Known rows, with every way that one mark hangs from another:
nitib(malub(pala(taner) ranul)): [ 85  18   5 -91  19  17 -38  -4 -45  40 -76 -48   4  -9  26  -6 -76 102
 -31  17  22 -21 -44]
luzed(dapu fovil(zedak) pala(taner(zago))): [ 26  -3  19  -6  -4  28  11  51 -38   6  -3 -19  10  21  -3 -19  -6  -9
  62 -13 -61 -75  13]
dapu(zedak(fovil)): [ 44  27 -11 -43 -60  18 -48 -19  12  52  11 -24  18 -23 -15 -54 -60  15
  34  98 -16   0  47]
zago(luzed(dapu fovil pala(taner))): [ 55  30  15  -2 -31 -14  36  40 -30  15 -14   1   9   8 -24  -2  24  18
  62   5 -16 -12   8]
malub(pala(taner) ranul(luzed)): [ 56  57  11 -69  -2  10  13 -23 -53  24 -47 -31 -18 -12  28  35 -13  97
  -3  28   3  -4 -28]
ranul(luzed): [ 36  87  -6 -54  -3   9 -22 -18 -15  25  10   7 -14 -24   7   4 -16  48
  49  42  22  25   2]
taner(pala zago(luzed(dapu fovil))): [ 46   5  18  -4 -18  51  16  14 -29   6 -13  28  19   3 -25  16  42  -7
  45  30  47 -16  -7]
malub(pala(taner(zago(luzed(dapu)))) ranul): [ 45  -6  32 -47 -21  39  -6 -22 -59  20 -86 -31  22  33  26  20  24  72
  18  22 -23 -45 -17]
malub(ranul): [ 52  78  -3 -65   4  17 -72 -22 -26  36 -21 -49  -2 -28  -2  -5 -32  69
  36  21   8  -4   4]
taner(pala): [ 79  64 -29 -48  23  11  -5 -30 -22  25  17  -5 -15 -22 -15   3 -32  40
  23  45  41   1   5]
taner(pala zago(luzed(fovil))): [ 47  15   3 -15  11  21   2  -3  -5   2 -18   1   7 -24 -26  33  19   3
  11  42  69  12  -8]
dapu(zedak): [ 55  28 -25 -59 -33  18 -55 -23   1  40  27 -25   4 -17  -7 -38 -45  38
  49  62 -22   4  18]
ranul(luzed(dapu pala(taner))): [ 42  63   0 -28  -8   8  42  11 -40  30   0  23 -16  24   8  -7  22  58
  55  -9 -41 -13   9]
taner(pala zago): [ 47  34 -16 -49  42  31 -21 -38 -18  23  -2  -8  -9  -8  -9   9 -10  36
  11  29  38 -10   8]
zedak(dapu fovil): [ 32  89  -3 -28 -41  29 -63 -10 -24  41 -23  -8  29 -15 -23 -39 -49  20
  34  67  12 -16  44]
luzed(dapu pala): [ 55  60 -15 -34   1  -6 -11   6 -38  48  32  -2 -11  39 -17 -20   5  41
  70  -1   4 -47  18]
ranul(luzed(dapu(zedak) fovil pala(taner))): [ 42  13   4  -5 -60  29  56  53 -22  22  26  21   0  10 -11 -16  29  26
  55  10 -50 -10   5]
nitib(malub(pala ranul)): [ 83  26  -3 -91  17  15 -60  -5 -43  54 -46 -39   1   8  14  -2 -69  99
 -21  26  74 -30 -47]
luzed(dapu(zedak) pala(taner)): [ 60   5 -19 -32 -40  16  15   7 -22  44  15 -11   3  28  -4 -44  -3  51
  54  13 -83 -36  29]
pala(taner(zago(luzed(fovil)))): [ 18  12  25 -28  -2  14 -24   5  -6  -9 -54 -28  22 -40  -9   9  -2   1
  37  29  -9  22   3]
malub(ranul(luzed(dapu fovil pala(taner)))): [ 39  63  29 -15 -27  25  38  53 -53  19 -22  -2  -7  -1  -8  16  46  56
  40 -37 -19 -19  -9]
nitib(malub(pala(taner) ranul(luzed(dapu)))): [ 69  23  27 -75 -15  51   5  20 -68  37 -71  12  12  19  42  -2 -22 102
  -2   6  12 -22 -54]
luzed(fovil(zedak) pala): [ 54  45 -15 -13   0 -21 -11  40 -12  22  36 -32 -16   0 -22  -6 -45   8
  45  23  16 -43   4]
malub(pala): [ 66  49 -20 -67  16 -16 -22 -33 -45  35  12 -29 -22   2  -3   2 -52  46
  29  61  55 -30  -6]
pala(taner(zago)): [ 23  34   1 -61  29  23 -45 -30 -22  11 -39 -40   5 -28   9 -12 -34  32
  37  16 -42   0  19]

Rows:
[ 33  27  -5 -10 -83  25  23  15  -3  67  25  34   4  40 -10 -33  21  34
  39  60 -17 -27  37] => ranul(luzed(dapu(zedak(fovil)) pala))
[ 50   4  -4 -16 -67  16  17  14  -7  56  -2 -10  18  21 -11 -59 -19  27
  41  47 -79 -40  55] => luzed(dapu(zedak(fovil)) pala(taner))
[ 63 -12 -11 -20 -65   5  25   3   2  38  -7  -5  13  35   1 -30  16  57
  47  27 -78 -10  17] => zago(luzed(dapu(zedak) pala(taner)))
[ 32 -30  -8 -16 -48  28 -15  -8  10  50   0   5  15  65  -4 -17  46  48
  46  23 -29 -35  18] => taner(zago(luzed(dapu(zedak) pala)))
[ 41  55  -4  -8 -12 -12  18  42  -7  18  39  -2 -23   4  -9  15 -18  20
  38  21  23 -16  -7] => ranul(luzed(fovil(zedak) pala))
[ 64   2   0 -46 -49  55 -19  36 -12  72 -19  24  11  50  16 -22  13 112
   3 -16  -2 -20 -31] => nitib(malub(ranul(luzed(dapu(zedak) pala))))
[ 25 -40  28 -17 -71  58  -7  25  -8   3 -33  -1  46 -11  -4 -29  19  -5
  64  41 -67  -6  11] => pala(taner(zago(luzed(dapu(zedak) fovil))))
[ 45 -34   7  -6 -80  67   8 -20  12  44 -24  29  40  24 -10 -26  22  14
  13  94  -6 -18  36] => taner(pala zago(luzed(dapu(zedak(fovil)))))
[ 26  -5  16  10 -30  18  -1  44 -14  17  -3   0  17  45 -12  -4  21  -3
  60  14  -2 -57   3] => taner(zago(luzed(dapu fovil(zedak) pala)))
[ 55  11 -13 -11 -52  16   3  45 -21  40  51  -1   3  21 -38 -32   7   8
  71  16  -7 -47  15] => luzed(dapu(zedak) fovil pala)
[  41   -4   26  -84   27   49  -25   -7  -39   31 -100  -19    4    7
   48   22  -27  107  -48    1   26   -8  -52] => nitib(malub(pala(taner(zago)) ranul(luzed)))
[ 29  30  10 -27 -97  53  -5   2 -13  50  14  38  25   2   0 -49  -3  14
  60  89 -24  -3  38] => ranul(luzed(dapu(zedak(fovil))))
[ 23  10  17   1 -12   7  -3  33 -22  24  -5   9  12  36 -30  10  53   8
  60  -2  33 -36   3] => taner(zago(luzed(dapu fovil pala)))
[ 38  -9  36 -39  -5  15  -8   0 -37   2 -82 -57  14 -18   3  41   8  49
  -7  27  25 -16 -28] => malub(pala(taner(zago(luzed(fovil)))) ranul)
[ 22  21   7 -26  37  -8  -1  21 -20  12 -14 -43  -5 -12 -23   7  -3  12
  27 -22  -9 -23  13] => luzed(fovil pala(taner(zago)))
[ 55  36  -5 -16   0 -21  14  39 -18   7   9 -44 -10 -19 -11 -10 -53  12
  40  13 -36 -29  10] => luzed(fovil(zedak) pala(taner))
[ 47  48  18 -18 -48  18 -15  31 -32  12   4  13  24 -13 -24 -10   7  -5
  88  47  28   0  -3] => zago(luzed(dapu fovil))
[ 59  36   0 -20 -25 -12  23   3 -25  31 -22   0   3  31  -3 -11  16  56
  56   9 -42 -12  11] => zago(luzed(dapu pala(taner)))
[ 51  52  -9  15 -44  -4 -15  39  -3  15  -4 -12  17  25 -26   3 -13  26
  29  26  14 -34   0] => zago(luzed(fovil(zedak(dapu)) pala))
[ 51 -10  18   4 -34  59  19  25 -18  -3  -8  23  26  10  -7   7  16 -17
  45  47  17 -38  -9] => taner(pala zago(luzed(dapu fovil(zedak))))
[ 66  20  30 -65  -2  25   4  39 -47  20 -69 -15   3 -28  18  24 -42  77
 -31  13  55   8 -64] => nitib(malub(pala(taner) ranul(luzed(fovil))))
[ 21  13  20 -17  12  20   8  41 -45  13 -10 -12   5  15 -20  -9  21   0
  62 -31 -25 -54  16] => luzed(dapu fovil pala(taner(zago)))
[ 19 -28   8 -16 -50  39   1   4  -8  53 -25 -15  25  33  -4 -51   0  19
  29  32 -86 -54  58] => luzed(dapu(zedak(fovil)) pala(taner(zago)))
[ 24  18  11 -46   5  14 -36 -32   2   7 -61 -31  16 -19  14   1 -13  42
  30  33 -35  26  13] => pala(taner(zago(luzed)))
[ 51  14   4 -23  -9  51   6 -26 -24  19 -20  27  15  24  -2   7  39  32
  36  37  23 -15   1] => taner(pala zago(luzed(dapu)))
[ 52  46   7 -17  -9  -2  25  47 -47  18  11 -12  -4   1 -28 -17   1   9
  69 -13 -22 -36  14] => luzed(dapu fovil pala(taner))
[ 59  43 -14 -30   2 -38   8 -17   3  26 -25 -29 -10   8  -4   6 -11  69
  22  19 -20  16  13] => zago(luzed(pala(taner)))
[ 29  24 -11 -42  43  -6 -15 -16 -15  29 -27 -41 -12  10   0   0 -12  50
  17 -15 -35 -23  23] => luzed(pala(taner(zago)))
[ 20   6  40 -19 -30  40  -8  24 -31  -6 -44  -2  34 -15  -8 -12  24 -10
  69  19 -26  -5   6] => pala(taner(zago(luzed(dapu fovil))))
